What can hang from each mark:
Q_481: Q_861
Q_861: Q_420
Q_9: Q_611 Q_648 Q_838 Q_901
Q_127: Q_481
Q_420: Q_127
Q_611: Q_9 Q_941
Q_941: Q_127 Q_413
Q_648: Q_9

Known rows, with every way that one mark hangs from another:
Q_9{Q_648}: [-10.5  10.0  23.3  57.2   6.3  -4.2   9.0   6.5  -0.8 -14.7 -10.7   6.6
  -0.3   5.7  -5.4 -12.2  -7.6 -13.0   0.7 -14.4]
Q_9{Q_611{Q_941} Q_838 Q_901}: [  4.6  -1.1  -0.8 -61.1 -19.6   1.1  -3.7  14.4   2.5  -1.3 -30.3 -16.9
  44.4 -26.3   1.8  14.0 -14.9  17.7  11.8  -2.0]
Q_861{Q_420{Q_127{Q_481}}}: [-17.9  11.7  17.0  49.4  19.0 -20.8  11.6  -6.3  14.0  -6.6 -21.0  39.9
  -5.4  30.0 -11.4 -33.8  -6.1 -12.3 -15.7  22.5]
Q_611{Q_941{Q_413}}: [  2.3  12.7 -36.9  32.8  -3.7  -1.3  -6.9  -0.1 -20.5  18.6 -24.0  53.6
 -28.7  12.1  -7.3 -31.2  13.9 -15.8  -5.2   3.2]
Q_611{Q_9{Q_648 Q_838} Q_941{Q_413}}: [ -8.0   6.5 -37.7  -4.7   7.2  13.8  -6.8   0.9  -8.1  -4.9 -21.0   9.5
 -10.5  -3.9 -29.8  24.1  36.1 -14.0  -3.7 -10.1]
Q_611{Q_9{Q_648 Q_901} Q_941{Q_127 Q_413}}: [  5.8  -4.7 -42.0 -12.5  16.1  17.1 -13.6 -16.0 -11.9   2.4  11.3 -32.9
 -48.6  -2.4 -19.4  27.7  25.1  -7.4  -2.8   9.1]
Q_481{Q_861}: [ -5.2  10.3  23.2  42.6  -0.4   0.6  10.2  24.5  26.4  21.9  29.0  59.0
  -1.5   7.3  -3.2 -35.7   3.6  -3.9  -0.8   3.4]
Q_481{Q_861{Q_420{Q_127}}}: [-18.6   9.8  19.9  47.4  17.6  -2.1  10.6  17.7  39.5  16.4  12.7  56.5
  -8.1  -2.7 -20.1 -32.8  -1.2  -5.5  -9.9  22.0]
Q_9{Q_611{Q_941{Q_127{Q_481} Q_413}} Q_901}: [ 16.3 -16.1 -13.7 -41.0 -13.3   4.0  -7.3 -13.3 -10.2   9.0   0.0 -15.7
 -21.7   0.0  15.9  -1.2 -14.9   6.3  -0.7   6.2]
Q_611{Q_9{Q_648 Q_838 Q_901} Q_941{Q_413}}: [ -1.6   1.9 -37.8 -24.7   5.9  15.7  -7.4   1.6  -3.9  -9.7 -25.3 -28.1
 -15.6 -13.6 -29.8  36.1  29.8 -10.1   5.2  -6.6]
Q_611{Q_9{Q_648} Q_941{Q_127 Q_413}}: [ -0.2  -0.5 -42.0   7.6  18.1  14.8 -13.1 -16.9 -16.2   7.4  15.3   4.5
 -44.3   7.5 -19.7  15.6  31.1 -11.0 -11.2   6.0]
Q_941{Q_127 Q_413}: [  8.8 -23.6  23.9  58.2  -9.6   5.5   3.1 -34.1 -14.8  22.2  40.5  58.7
 -54.3   5.6  20.8 -38.7 -14.0 -11.6 -16.6  12.4]
Q_941{Q_127{Q_481{Q_861}}}: [  4.9  -2.6  28.7  52.4  -3.6 -14.4   2.4  -8.1   9.6  14.6  80.2  44.4
  -6.8  52.6  23.6 -36.1  -6.4  -2.0 -11.4   6.3]
Q_127{Q_481}: [  3.4  11.4  21.0  44.7 -10.8 -24.8  11.1   1.0  -2.6  -6.3  14.3  41.0
   4.6  72.0  20.2 -38.3   3.5 -14.5  -4.7 -12.1]
Q_9{Q_901}: [  7.5   6.8  23.4  11.0  -6.9  -7.7   9.6   7.2   0.4   0.5 -14.8  -7.7
  -4.4   4.2   5.8 -19.7 -10.4   1.0  11.2   8.6]
Q_941{Q_127{Q_481{Q_861{Q_420}}} Q_413}: [  4.7 -28.9  21.7  63.4  -8.3   0.5   2.7 -32.3   9.2  21.1  68.4  63.9
 -55.9  33.4  26.0 -38.9  -9.6 -20.3 -22.2  17.1]
Q_611{Q_9 Q_941{Q_127 Q_413}}: [  6.5   2.6 -42.3  -4.3  10.8  10.4 -12.0 -17.2 -19.8  22.3  16.3  32.3
 -43.3  15.6 -11.8  -2.0  35.8  -5.4 -11.9  18.1]
Q_861{Q_420{Q_127}}: [-20.2  13.1  17.2  46.9  22.1 -14.2  11.2  -4.0  12.8   0.2 -32.7  42.9
  -6.8   3.9 -18.3 -33.2  -8.6  -7.7 -13.9  29.5]
Q_420{Q_127{Q_481{Q_861}}}: [ -5.1  17.4  23.2  53.1  10.1 -17.4  18.5  10.5  12.9 -10.0  22.6  31.7
  -3.1  51.4 -21.0 -32.7  -1.4  -6.8 -13.4 -34.3]
Q_648{Q_9{Q_611{Q_941} Q_838 Q_901}}: [  3.8  -5.0   1.5 -35.7  -5.1  -2.4   2.8   8.6  -4.3  -3.9 -25.7 -42.0
  27.9 -41.6  24.6  13.8 -12.9  16.0  13.7 -10.6]
Q_648{Q_9{Q_838 Q_901}}: [  2.6  -2.4  27.3   8.0  -4.2  -8.3  12.4   8.4   0.1  -8.1 -13.7 -33.2
  21.4 -29.3  25.7   0.2 -13.2   8.0  15.1 -10.3]

Rows:
[ -1.4   9.3 -29.1 -26.8  14.6   5.8 -14.2   2.8  -1.3  -6.6  15.3 -42.4
  12.5  -2.2 -23.7  39.0  23.1   7.7   5.1   6.1] => Q_611{Q_9{Q_648 Q_838 Q_901} Q_941{Q_127}}
[  1.5   5.4  22.0 -30.0  -1.6   2.5  10.3   8.0   7.4  -5.5  -9.6  -7.9
  16.9   0.8  -8.5  13.1  18.5   7.3   8.9   6.0] => Q_611{Q_9{Q_838 Q_901}}
[ -4.8  -4.8  -0.3 -44.0  -9.2   7.6  -4.2  14.1   7.2 -23.1 -31.8 -56.3
  42.1 -38.7  -9.8  38.7 -20.9  10.1  13.3 -19.3] => Q_9{Q_611{Q_941} Q_648 Q_838 Q_901}
[ -5.0   3.0  22.6 -17.5   5.4   7.4   9.8   8.0  11.2 -20.8 -10.8 -35.2
  15.1  -7.8 -16.3  30.4  13.8   1.7   9.4  -6.2] => Q_611{Q_9{Q_648 Q_838 Q_901}}
[ -5.5  12.9 -30.0  -3.8  13.3  -3.3 -13.6  -1.0  -3.8  -8.2  31.1  -7.3
  17.8  34.0 -16.8  26.0  31.7  -0.7  -5.0  -5.7] => Q_611{Q_9{Q_648 Q_838} Q_941{Q_127{Q_481}}}
[ 12.0  -9.4 -16.1 -46.9 -12.7   8.8  -3.0  -1.9 -10.1   9.3 -34.2 -11.9
 -18.8 -19.8   5.6  -0.7 -11.2   4.9   4.4   5.0] => Q_9{Q_611{Q_941{Q_413}} Q_901}
[  9.3  -6.9  -5.3 -26.2   3.5  -1.9  -1.2  -1.4 -11.3   4.8  -8.8 -45.3
  -2.9 -31.1  30.0   5.3 -14.1  15.3   8.9   0.2] => Q_648{Q_9{Q_611{Q_941{Q_127}} Q_901}}
[  2.6  19.4 -38.6 -12.0  17.3  -0.2 -14.0  -2.4 -15.1  18.8  19.6  20.6
  -9.0  25.7 -14.7  -0.3  36.8   5.8  -6.0  20.9] => Q_611{Q_9 Q_941{Q_127}}
[ -7.3   6.1  19.0  47.0  -1.6 -18.2   9.1   9.1  29.2   5.2  30.8  53.9
  -0.8  56.7  13.2 -37.0   5.7 -17.2  -8.0  10.4] => Q_127{Q_481{Q_861{Q_420}}}
[  5.5 -13.2  -0.3 -32.1  -8.5   2.6   3.3   1.9  -6.5  -2.0 -27.5 -36.7
  11.2 -45.5  25.3  13.1 -13.9  10.7  10.6 -12.4] => Q_648{Q_9{Q_611{Q_941{Q_413}} Q_838 Q_901}}
[-13.5   2.2  -0.8 -15.1  -6.6   4.3  -4.3  12.3   1.3 -15.8 -26.0  -2.7
  48.3 -24.9  -9.7  21.2 -12.1   3.8   1.5 -24.3] => Q_9{Q_611{Q_941} Q_648 Q_838}
[  6.7  -7.7   2.3 -57.3 -17.9   1.0  -7.3   4.6   0.9   3.9  -3.8 -18.8
  40.2 -25.4   7.5  14.6 -20.4  22.5   7.8   4.8] => Q_9{Q_611{Q_941{Q_127}} Q_838 Q_901}
[ -4.7 -15.4  38.8 -34.1 -13.9   7.6   8.0   7.9  14.6 -27.8 -23.8 -53.5
  40.6 -41.6   1.4  33.4 -33.0  10.1  12.4 -21.1] => Q_9{Q_611 Q_648 Q_838 Q_901}
[ 11.2 -15.0  -7.0 -22.3   0.6   3.3   0.1  -9.3 -14.0   6.6 -10.6 -40.3
 -19.2 -35.8  31.0   4.1 -14.4   9.9   5.5  -1.6] => Q_648{Q_9{Q_611{Q_941{Q_127 Q_413}} Q_901}}
[ 11.9 -24.9  23.0  61.5 -14.4  -4.5   4.0 -37.4 -12.7  12.6  57.2  54.9
 -52.6  43.5  31.0 -39.9 -10.7 -19.1 -19.6   1.9] => Q_941{Q_127{Q_481} Q_413}
[  3.5  -1.8 -16.4 -18.1 -10.0   6.0  -3.0  -3.7 -15.7  16.1 -28.1  41.6
 -12.4  -5.7   5.6 -19.0  -2.5  -1.3  -6.9   0.3] => Q_9{Q_611{Q_941{Q_413}}}
[  0.5  -0.8 -13.6 -34.3   1.7   7.3  -5.1   8.2  -1.7 -15.0 -34.1 -59.3
   3.3 -25.1  -7.1  25.0 -16.7   4.4  10.2  -9.9] => Q_9{Q_611{Q_941} Q_648 Q_901}
[  4.4 -11.6  38.5 -51.1 -24.3   1.7   9.0   8.0   9.3  -6.5 -22.1 -14.0
  42.0 -29.4  12.7   8.1 -26.6  18.0  10.9  -3.7] => Q_9{Q_611 Q_838 Q_901}
[ -2.4 -11.1   2.7 -40.1  -7.1   7.6  -8.6   4.5   5.9 -18.2  -5.7 -58.1
  38.1 -37.7  -3.7  39.3 -26.5  14.6   9.2 -13.1] => Q_9{Q_611{Q_941{Q_127}} Q_648 Q_838 Q_901}
[ -8.4   6.0 -13.4  -5.7   4.4   4.5  -5.2   6.7  -7.3  -8.1 -27.8  -5.7
   9.4 -10.7  -7.7   7.3  -8.2  -1.5  -1.4 -15.2] => Q_9{Q_611{Q_941} Q_648}
[ -7.3  -0.6  36.2  18.8  -7.9  -1.4   9.1  13.0  13.9 -28.7 -15.1 -43.7
  32.8 -22.5  -6.9  19.2 -20.5  -1.8  15.5 -18.8] => Q_9{Q_648 Q_838 Q_901}
[ -0.1  -4.7  26.9  52.9   1.7 -15.0   0.5 -11.2  15.4  15.8  72.8  47.9
  -8.3  47.4  22.5 -36.0  -7.4  -4.3 -13.4  21.4] => Q_941{Q_127{Q_481{Q_861{Q_420}}}}
[  8.2   2.1 -33.1  40.3  -4.5  -8.0 -11.7 -16.3 -21.1  18.3  26.0  47.7
 -33.3  40.3   7.7 -30.5   9.1 -14.1 -12.5   4.7] => Q_611{Q_941{Q_127{Q_481} Q_413}}
[ -1.1   5.8  13.1 -10.6  13.6   7.3   9.3   3.8   4.5 -15.1 -12.3 -37.4
 -12.1   1.7 -14.9  20.5  17.1  -2.4   7.2   0.2] => Q_611{Q_9{Q_648 Q_901}}
[ -0.9  16.7 -29.6 -18.7   9.5   0.0 -13.6   1.7  -8.2  13.6  20.9  22.9
  17.7  16.4 -15.5   9.5  33.9   9.6  -4.1  14.7] => Q_611{Q_9{Q_838} Q_941{Q_127}}
[ -4.8  18.4 -33.8 -31.9  12.1   5.1  -8.8  16.5   0.8 -13.0 -22.2 -39.3
  17.8  -3.9 -32.0  38.2  31.0   1.4  10.7  -3.8] => Q_611{Q_9{Q_648 Q_838 Q_901} Q_941}
[  5.4  -9.8   4.0 -33.0  -4.4  -2.0   0.2   2.0  -5.5  -0.9  -7.9 -43.5
  25.0 -40.5  28.4  14.5 -17.2  19.1  10.6  -6.4] => Q_648{Q_9{Q_611{Q_941{Q_127}} Q_838 Q_901}}
